(in the rows, 128 means zero)
Known rows, with every step that occurs:
E K N G X M: [ 93 122 126 235 107 100 149  67 104 114 174 116 113 137 117 159 136 192
 130 115  96 139 151 158 130 130  87 131 136 140 165 121 152 110 155 121
  86  88 112 200 142 135  97 149 162 190]
L B N K E: [165 139 125  77 143 145  91 126 118 166  95 113 110 132 149 124  88 168
 146 153 127 116 106 115 121 138 134 121 106 126 131 147 135 132 104 117
 125 138 164  51 105 118 115 173 114 120]
J K: [180 106 164 147 148 106 140 152 119 127 123 173 168 127  92 155 107 118
 109 126 109 128  98 112 107 138 139 151 130 105 124 108 132 161 126 130
 130 128 134 156 151 130 115 144 129 159]
D K: [200 129 143 156 135 134 110 165 139 159 122 163 169 137 117 136 119  94
  83 106 164 127 128 123 108 148 133 131 127 121 141 113 122 117 134 145
 118 123 138 156 160 131 120 143 123 151]
V K N: [175 118 135 118 111  81  90 131 121 152 135 151 148 134  97 163 135 107
 112 112 139 143 132  92  66 135 132 117 113  92 119 177 128 140 123 173
 131 136 124 184 140 102 106 144 119 163]
G V K: [179 140 157 108 117 121  93 118 107 101 108 157 155 134 112 112 153  83
 106  98 141 123 110 103 101 124 113  91 102 128 108 172 114 152 123 184
 144 144  80 177 128 103 147 118 116 135]
V K: [207 125 148 104 123  99  95 123 124 130 127 169 159 133 110 133 131  89
 100 102 145 121 120 107  91 132 126 113 104  92 119 161 111 146 122 172
 146 131 120 163 121 119 124 126 120 140]
G L B N: [ 89 124 123  79 139 159 132 141 149 110 114 107 123 124 168 118 120 138
 137 143 128 109 139 151 160 120 132 149 146 140 111 103 109 120 112  86
 143 143 156  53 125 147 158 125 129  98]
G L B N K D: [ 98 146 129  75 140 148 108 138 159 144 125  92  99 110 165 128 118 167
 149 172 134 122 128 107 140 122 130 122 147 125 120 157 122 148 108  91
 131 142 153  43 111 127 142 159 129  85]
B L G N: [ 74 130 107 145 133 148 142 134 131 103 126 139 115 127 154  97 127 116
 142 143 115 133 129 159 172 106 143 127 144 140 105 118 106 121 132 113
 144 133 125  87 122 134 178 113 126  72]
D K A: [208 129 137 140 123 125  94 157 148 186 115 169 168 146 122 134 128 100
  84 116 162 148 125 107 118 160 132 133 147 116 148 110 106 121 143 158
  95 115 136 145 170 121 114  85 122 169]
M X: [198 117 173 129 115 110 122 130 128 106 140 183 171 144 123 159 121 100
  97  98 105 116 132 146 125 122 123 145  84 121 139 119 134 148 153 144
 135 126 129 172 131 141 123 145 150 141]
E K: [165 113 159 135 131 138 116  99 135 153 124 132 166 153 128 142 113 101
 102  90 139 147 106 129 107 147 143 126 124 102 151 107 117 114 117 127
  89 109 125 161 124 131 133 131 127 152]
L B N G: [ 89 125  96 114 142 139 162 125 131 124 133 130  80 118 139 108 105 167
 147 151 131 116 116 166 150 124 129 139 119 154 123  82 116 103 125  86
 150 129 164  51  94 146 127 115 123 106]
E K N: [132 100 150 145 119 120 110 109 133 171 137 116 153 154 112 173 115 119
 111  96 133 162 118 115  83 147 148 128 137 106 153 125 131 114 117 125
  76 111 131 183 137 118 119 153 124 176]
B L G: [ 90 129 114 163 143 136 147 140 129 127 136 153 120 137 141 104 105 137
 126 142 121 138 119 156 146 116 132 125 126 132 129 105 107 119 144 111
 135 127 149 101 105 132 161 120 119 108]
B N K: [182 138 132  82 141 128  91 137 112 140 110 137 120 121 154 120 110 158
 136 149 123 126 111 128 111 128 125 121 108 125 123 171 136 132 124 131
 134 136 156  92  97 119 135 115 119 142]
X M: [181 118 160 130 128 104 125 136 129  99 140 170 169 143 130 147 117 114
  97 110 111 116 135 149 124 117 122 147  89  97 138 132 139 141 143 145
 135 101 126 181 138 140 127 134 162 142]
V G N B: [105 121 146  68 116 133 137 130 143 101 142  64 160 119 132 111 145  83
 137 110 127 118 138 132 151 118 126 149 146 125 105 128 168 135 109 121
 145 120  90 114 140 156 125 123 133  84]
G L B N K: [115 143 120  54 142 160 103 131 128 114 103  92 109 113 186 101 133 159
 154 164 127 103 136 132 149 126 121 133 135 143 111 139 126 127 106  91
 144 143 160  49 109 146 146 115 124  98]
L G: [132 123 130 156 137 128 133 134 123 126 136 146 128 136 124 109 124 101
 121 119 124 130 114 150 133 124 139 136 116 111 131 128 115 132 140 124
 134 122 126 145 117 131 152 121 120 123]
D K N: [169 119 130 166 126 114 102 176 133 182 131 151 156 137 101 167 122 114
  94 114 155 149 142 112  85 145 137 133 139 127 139 134 143 115 132 146
 103 126 140 179 172 114 105 168 122 175]
G V K E: [195 135 159 121 113 119  84 105 103 128  99 159 151 148  87 124 132  79
 114  95 137 126 102  85  95 137 131  81 104 114 116 176 124 157 120 194
 125 141  76 172 139  87 127 176 108 143]
B L: [136 120 135 123 142 133 135 147 140 129 129 144 154 144 135 129  97 133
 114 125 126 130 127 142 122 121 138 130 118 124 133 111 119 127 134 120
 131 129 148 116 118 126 139 135 129 124]
K A: [188 117 144 103 126 116 101 134 143 154 118 146 166 148 124 135 122 100
 111 108 127 143 111 117 117 138 147 142 122  94 140 131 113 137 137 146
 107 117 130 149 143 116 123  77 127 157]
D K N G: [133 122  96 190 121 115 134 156 121 171 146 148 111 128  95 149 127 129
 116 126 152 151 142 123  96 145 135 129 145 139 147 111 147  98 146 136
 107 117 138 167 156 117  83 157 121 173]
N B: [157 121 133  96 140 127 148 133 144 133 118 117 154 134 131 126 115 114
 121 110 134 117 122 126 108 131 127 145 103 107 137  96 130 126 117 110
 140 116 138 137 113 140 125 125 131 118]
N G: [141 119 119 139 133 125 148 123 121 125 146 139 116 134 108 118 116 111
 133 117 128 128 118 141 114 126 146 137 112 115 140 114 130 124 143 121
 133 116 129 146 115 132 109 126 122 135]
D K N G L B: [ 69 132  84 161 124 148 152 152 131 143 143 102 103 119 128 129 146 127
 135 148 157 130 166 129 129 137 130 136 172 158 134  87 133  91 129  92
 118 127 148 128 168 146  98 162 121 127]
G L B N K E: [130 144 125  71 140 164  92 124 118 138  99  92 108 125 162 109 110 150
 161 158 119 109 127 114 139 132 138 133 141 127 122 145 133 132 102 100
 126 140 151  43 123 128 130 177 119 104]
V G N: [129 114 166  88 115 132 108 136 135  94 148  85 167 131 120 121 143  67
 126  98 125 128 138 133 151 113 146 147 147 115 103 165 168 151 130 146
 135 126  78 143 154 145 124 132 130 107]
K N B L: [ 87 115 102 116 132 116 157 149 147 154 128 109 135 137 126 151 101 168
 131 140 122 141 143 128  98 130 127 140 130 130 135  87 137 104 117 101
 132 127 163 109 123 126 122 150 134 130]
N B L G: [ 71 131  97 143 147 141 177 136 142 128 128 131 109 128 151  90 110 155
 137 153 124 128 127 155 145 125 111 134 123 140 131  66 112 101 124  83
 145 120 158  74  92 141 157 112 129  85]
G L B N K J: [115 149 118  74 136 155 113 130 147 140  94 112 110 102 174 140 146 143
 153 158 130 117 139 106 172 130 145 132 135 143 126 131 104 122 108 119
 128 160 157  72 115 137 161  83 133 100]
B N G X M: [113 135 120 198 124 105 161 105 106  77 149 152  86 122 131 122 115 207
 141 143  93 109 146 187 169 108  73 137 117 147 141 121 136 125 165 119
 147 109 131 122 120 138 121 115 165 153]
V G: [143 111 172 108 119 120 113 140 131 116 154  96 175 136 114 133 123  86
 112 100 127 136 126 134 125 129 135 144 131 109 130 152 170 149 139 148
 124 117  96 153 138 141 108 139 129 140]
V G L B: [ 80 121 162  74 118 148 129 141 148  90 152  53 165 127 147 114 143  86
 127 115 128 108 149 139 163 118 128 156 159 132 114 127 154 142 121 106
 135 125 106 116 151 164 123 139 135  96]
G X: [165 125 151 160 132 118 124 122 125 114 131 113 161 143 127 128 129 135
 117  99 121 110 139 143 130 124 118 134 124 116 141 150 133 146 160 139
 138 129 112 171 137 120 136 134 131 148]

Rows:
[150 145 118  82 137 141 115 136 140 161  95 138 109 107 157 151 125 156
 137 153 140 120 121 104 150 133 142 123 107 139 138 130 103 117 109 136
 125 157 166  82  99 126 150  81 126 112] => L B N K J
[ 95 131 105 117 132 143 153 117 136 105 121 116 117 116 145  94 147  98
 150 125 125 118 129 144 161 117 137 143 132 125 112 103 116 121 112  99
 148 122 117 105 120 149 166 105 125  69] => L G N B
[142 141 125 132 115 123 126  94  97  90 120 159 104 122 103  93 155  92
 133 114 135 124 109 117 112 122 110  85 105 145 112 153 117 135 130 174
 149 135  86 164 109 108 122 110 112 133] => N G V K
[141 151 130 136 111 121  92 102 112 119 106 171 116 134 118  85 175  94
 118 121 132 143  99 105 138 131 106  87 123 135 110 164  85 141 135 186
 128 141  77 154 131 101 164  43 107 137] => L G V K A
[ 89 120 105 127 134 143 154 121 125 100 134 125  82 126 136 106 124 134
 157 145 117 127 142 158 151 119 137 146 148 136 120 105 122 111 139  96
 141 125 142  73 117 137 127 119 127 121] => B N G L
[115 127 118 103 144 134 163 140 152 133 123 123 144 136 146 116  97 151
 124 134 128 124 129 145 123 129 120 134 115 127 133  73 125 107 115  97
 145 122 160  89 103 137 134 123 131  99] => N B L
[213 127 143 171 134 133  98 155 130 189 116 163 163 154  92 145 100  92
  93 105 164 132 120 106 101 156 148 127 128 107 155 119 133 129 129 154
  97 122 129 156 170 112 101 203 118 154] => D K E
[ 98 124  95 183 116 135 137 157 125 148 147 123 108 126 105 137 149 112
 131 131 149 145 165 123 115 135 137 138 172 143 135 109 147  98 141 112
 110 121 136 159 172 129  92 164 124 156] => D K N G L
[117 128 129 137 126 147 149 112 105  87 127 130 113 130 113 100 140 107
 137 110 125 126 106 141 132 118 132 106 114 148 127 130 133 128 146 140
 134 129  91 161 120 120 124 116 121 132] => N G V
[125 109 121 112 128 109 140 141 142 156 133 105 145 136 115 158 118 137
 127 116 123 134 139 114  86 132 136 147 118 109 136 115 148 120 114 111
 126 121 142 156 133 123 111 148 129 144] => K N B
[183 137 138  90 118 136  94 122 131 139  98 134 143 111 138 152 162  84
 131 118 130 127 129  92 150 123 170 123 118 108 126 176 119 139 112 176
 123 141 117 163 137 122 153  91 130 106] => G N K J
[189 131 157 129 121  85 100 125 154 164 145 163 146 133  92 160 113  99
  97 110 150 141 114  84  77 134 135 105 113  77 125 173 105 165 122 177
 135 127 105 155 124  95 119 169 126 125] => V K D
[122 118 106 134 138 127 150 129 128 123 136 147  86 132 121 118 103 151
 142 141 121 132 114 158 129 121 137 136 121 136 126 108 125 111 141 113
 138 125 149  84 102 130 120 110 123 138] => B N G
[ 42 143 104 142 142 161 176 125 128  98 107 125 108 126 150  70 130 149
 143 147 121 127 114 151 160 115 101 105 121 178 117  82 112 108 127  99
 146 139 122  93  94 130 180 103 122  82] => N B L G V
[112 124 138  88 135 156 130 137 145 106 123  94 155 131 156 121 133  93
 126 112 132 103 141 134 146 121 144 148 138 119 123 108 119 130 120  96
 143 127 135 117 138 151 142 138 128  96] => G L B
[ 31 111 100 145 117 152 157  82 131 132 152  69 100 129 135 138 143 134
 147 128 131 142 145 135 129 140 139 138 170 145 141  84 131  89 109  70
  93 113 139 128 135 149 106 147 127 129] => E K N G L B
[181 140 135  98 133 129 104 137 130 162  97 158 116 113 142 158 124 142
 131 139 130 139 116  95 134 133 152 120 108 121 140 154 113 127 120 161
 118 154 156 111 101 110 147  84 130 143] => B N K J
[183 138 137  70 129 134  82 125 112 115 110 115 144 121 149 115 147  97
 139 123 124 119 123 117 122 120 146 126 117 113 109 188 142 146 115 147
 134 133 113 136 128 128 137 124 119 106] => G N K
[111 105 106 148 125 106 145 130 118 140 154 125 107 139  95 150 119 129
 145 123 121 148 129 133  93 126 149 138 124 117 138 134 147 116 140 122
 122 119 132 170 129 117  92 149 123 161] => K N G
[ 45 114  90 122 121 136 156 124 124 115 152  79  97 121 128 131 141 129
 160 138 121 122 154 139 129 120 146 147 151 137 126 105 140 110 129  82
 132 124 142 127 138 142 107 151 126 119] => K N G L B
[124 134 124  99 109 108 119 118 117 124 107 123 132 123 105 130 159 121
 127 113 138 131 128  88  79 125 104  98 111 142 112 151 133 130 102 161
 142 143  96 176 128 102 125 130 116 142] => G V K N B
[139 150 116 128 119 141 106 118 122 134 103 140 108 103 145 127 172  86
 150 133 128 133 123 104 171 121 164 110 127 122 123 174 111 128 116 163
 123 148 112 145 122 121 174  78 124  88] => L G N K J
[ 82 149 113 140 135 138 112 128 142 140 131 126  91 110 155 103 122 146
 148 173 119 143 122 123 150 108 139  98 143 130 106 172 116 147 122 122
 127 137 123  76 106 113 163 154 125  58] => B L G N K D
[ 77 126 101 113 137 151 163 115 130  93 142  92 111 120 144 102 141 108
 150 132 128 105 144 153 156 121 141 143 143 134 126  89 124 114 128  83
 146 120 134 103 125 156 121 128 131  92] => N G L B
[202 134 146 121 113  97 109 120 142 155 112 185 157 127  99 171 143  69
 100 101 150 138 125  75 111 140 151 110 102  89 136 151  86 138 122 200
 128 145 120 186 129 108 139  95 130 140] => V K J
[ 84 138  96 161 136 132 163 114 122 104 134  99  76 114 143 104 122 203
 152 148 120 106 137 177 172 117  96 135 136 169 132 103 125 111 147  90
 156 134 146  66 108 138 131 114 124 117] => L B N G X
[128 134 108 252 113  95 145 132 108 123 163 146 117 123 105 157 138 183
 111 130 123 126 173 153 132 129  78 130 139 151 156 126 158 114 174 142
 116 105 121 200 176 128  85 161 163 188] => D K N G X M
[ 61 122 146  70 123 155 130 147 146  94 143  65 134 121 159 113 128 128
 142 137 127 115 149 148 179 118 117 154 166 150 101 121 154 132 121  93
 141 133 123  49 134 159 140 124 130  97] => V G L B N
[ 48 105 105 154 138 121 182 138 113 105 143 112 101 105 100 149 135 152
 157 159  99 127 134 119 130 136 138 157 175 145 115  80 141 132 115  79
 127 129 147 122 159 151  91 163 130 140] => J K N G L B
[170 116 156 134 118 129 100  92 147 176 119 140 165 158 138 141 125 108
  99 100 137 164 104 114 110 159 141 128 141  97 156 108 101 118 125 136
  65 104 128 149 137 124 126  72 128 167] => E K A
[ 70 110 114 137 127 129 153 106 148 175 130 102 135 143 136 154 101 177
 123 130 133 162 131 122  97 142 120 127 141 136 151  66 132  86  97  88
  88 111 161 111 113 127 120 145 132 139] => E K N B L
[ 92 152 101 106 124 139 136 104 108  90 114 149  66 107 130  85 147 152
 143 150 142 108 108 137 141 119  96  87 112 187  97 124  97 111 115 135
 163 154 114  67  98 121 142  96 108 105] => L B N G V K
[ 57 147  95 187 142 132 181 120 129 109 128 105 108 125 157  85 121 193
 145 149 116 114 148 166 168 117  83 130 132 158 140  80 117 114 143  87
 156 127 138  86 105 140 163 110 134  91] => N B L G X
[ 83 139 104 181 132 118 172 107 117  74 153 129  79 115 152 118 116 220
 138 152  99  92 148 191 186 110  68 146 111 166 133 102 131 116 159  97
 157 117 144  83 112 155 125 113 164 122] => L B N G X M
[111 132 110 192 120 139 134 150 107 138 128 143 106 129  89 128 150 123
 119 122 145 149 129 122 104 136 120 104 144 175 132 126 146 102 142 152
 105 132 104 183 159 106 101 150 112 170] => D K N G V
[114 113 169  97 117 141 117 139 134  94 154  73 170 133 131 121 144  72
 126 103 122 129 147 132 144 121 135 150 157 111 119 154 167 150 137 129
 129 122  89 147 155 150 117 144 133 126] => V G L
[122 147 136 150 115 111 128  99 125 124 138 157  93 121  82 120 145 106
 127 119 146 138 101  95  99 124 121  75 114 126 117 169 112 153 131 176
 136 139  73 158 114  93 118 153 117 117] => N G V K D
[ 91 106 128 181 127 115 164 136  90 104 126 152 102 115  66 147 138 148
 145 140  92 147  96 111 108 128 130 121 139 161 116 119 158 141 134 135
 118 140 103 180 151 114 100 150 120 181] => J K N G V
[134 132 129 205 120  99 160  97 102  72 159 140 122 129 125 123 129 167
 128 117  98 102 154 174 157 114  86 136 110 127 148 130 146 136 175 131
 143  99 110 178 131 139 106 130 165 152] => N G X M
[174 128 159 177 122  96 127 116 118  84 142 142 169 137 138 146 127 149
 101 106  99 100 150 158 144 113  87 142 105 112 143 148 142 153 164 149
 139 108 109 194 147 135 129 138 167 152] => G X M
[ 41 107  96 186 148 111 195 156 123 146 133 148 107 114 106 142  99 198
 145 179  98 152 116 125 121 130 111 144 152 149 121  57 134 122 113  81
 128 128 172  92 129 135 131 144 131 135] => J K N B L G
[159 143 115  58 140 134  89 128 134 160  96 124 112 123 176 110 118 177
 141 168 132 128 107 120 139 141 117 131 118 142 123 137 115 127 116 121
 125 136 166  48 109 126 128  51 122 131] => L B N K A
[131 146 135  83 148 128 106 143 153 168 123 115 102 113 153 138  97 184
 134 168 138 128 106 107 115 129 129 114 117 128 127 159 123 148 106 110
 131 144 158  54  95 117 130 153 128 100] => L B N K D
[160 131 152  49 107 125  63 119 121 128 128  73 156 118 147 107 164  91
 141 128 117 137 125 106 146 126 129 129 153 121 106 201 168 154 124 167
 112 121  82 122 152 134 113  67 128 124] => V G N K A
[158 141 167 123 114 109  98 121 140 134 122 157 140 132  92 141 138  88
 104 105 148 137 103  79  91 123 127  79 114 110 113 186 105 174 121 185
 129 146  72 171 130  85 142 156 119 121] => G V K D
[205 139 145 105 128 122 100 128 129 161 107 146 149 118 129 161 137 101
 122 118 136 134 119  88 118 136 161 119  97 100 149 164 120 139 125 173
 115 142 137 176 116 118 137  99 133 142] => N K J
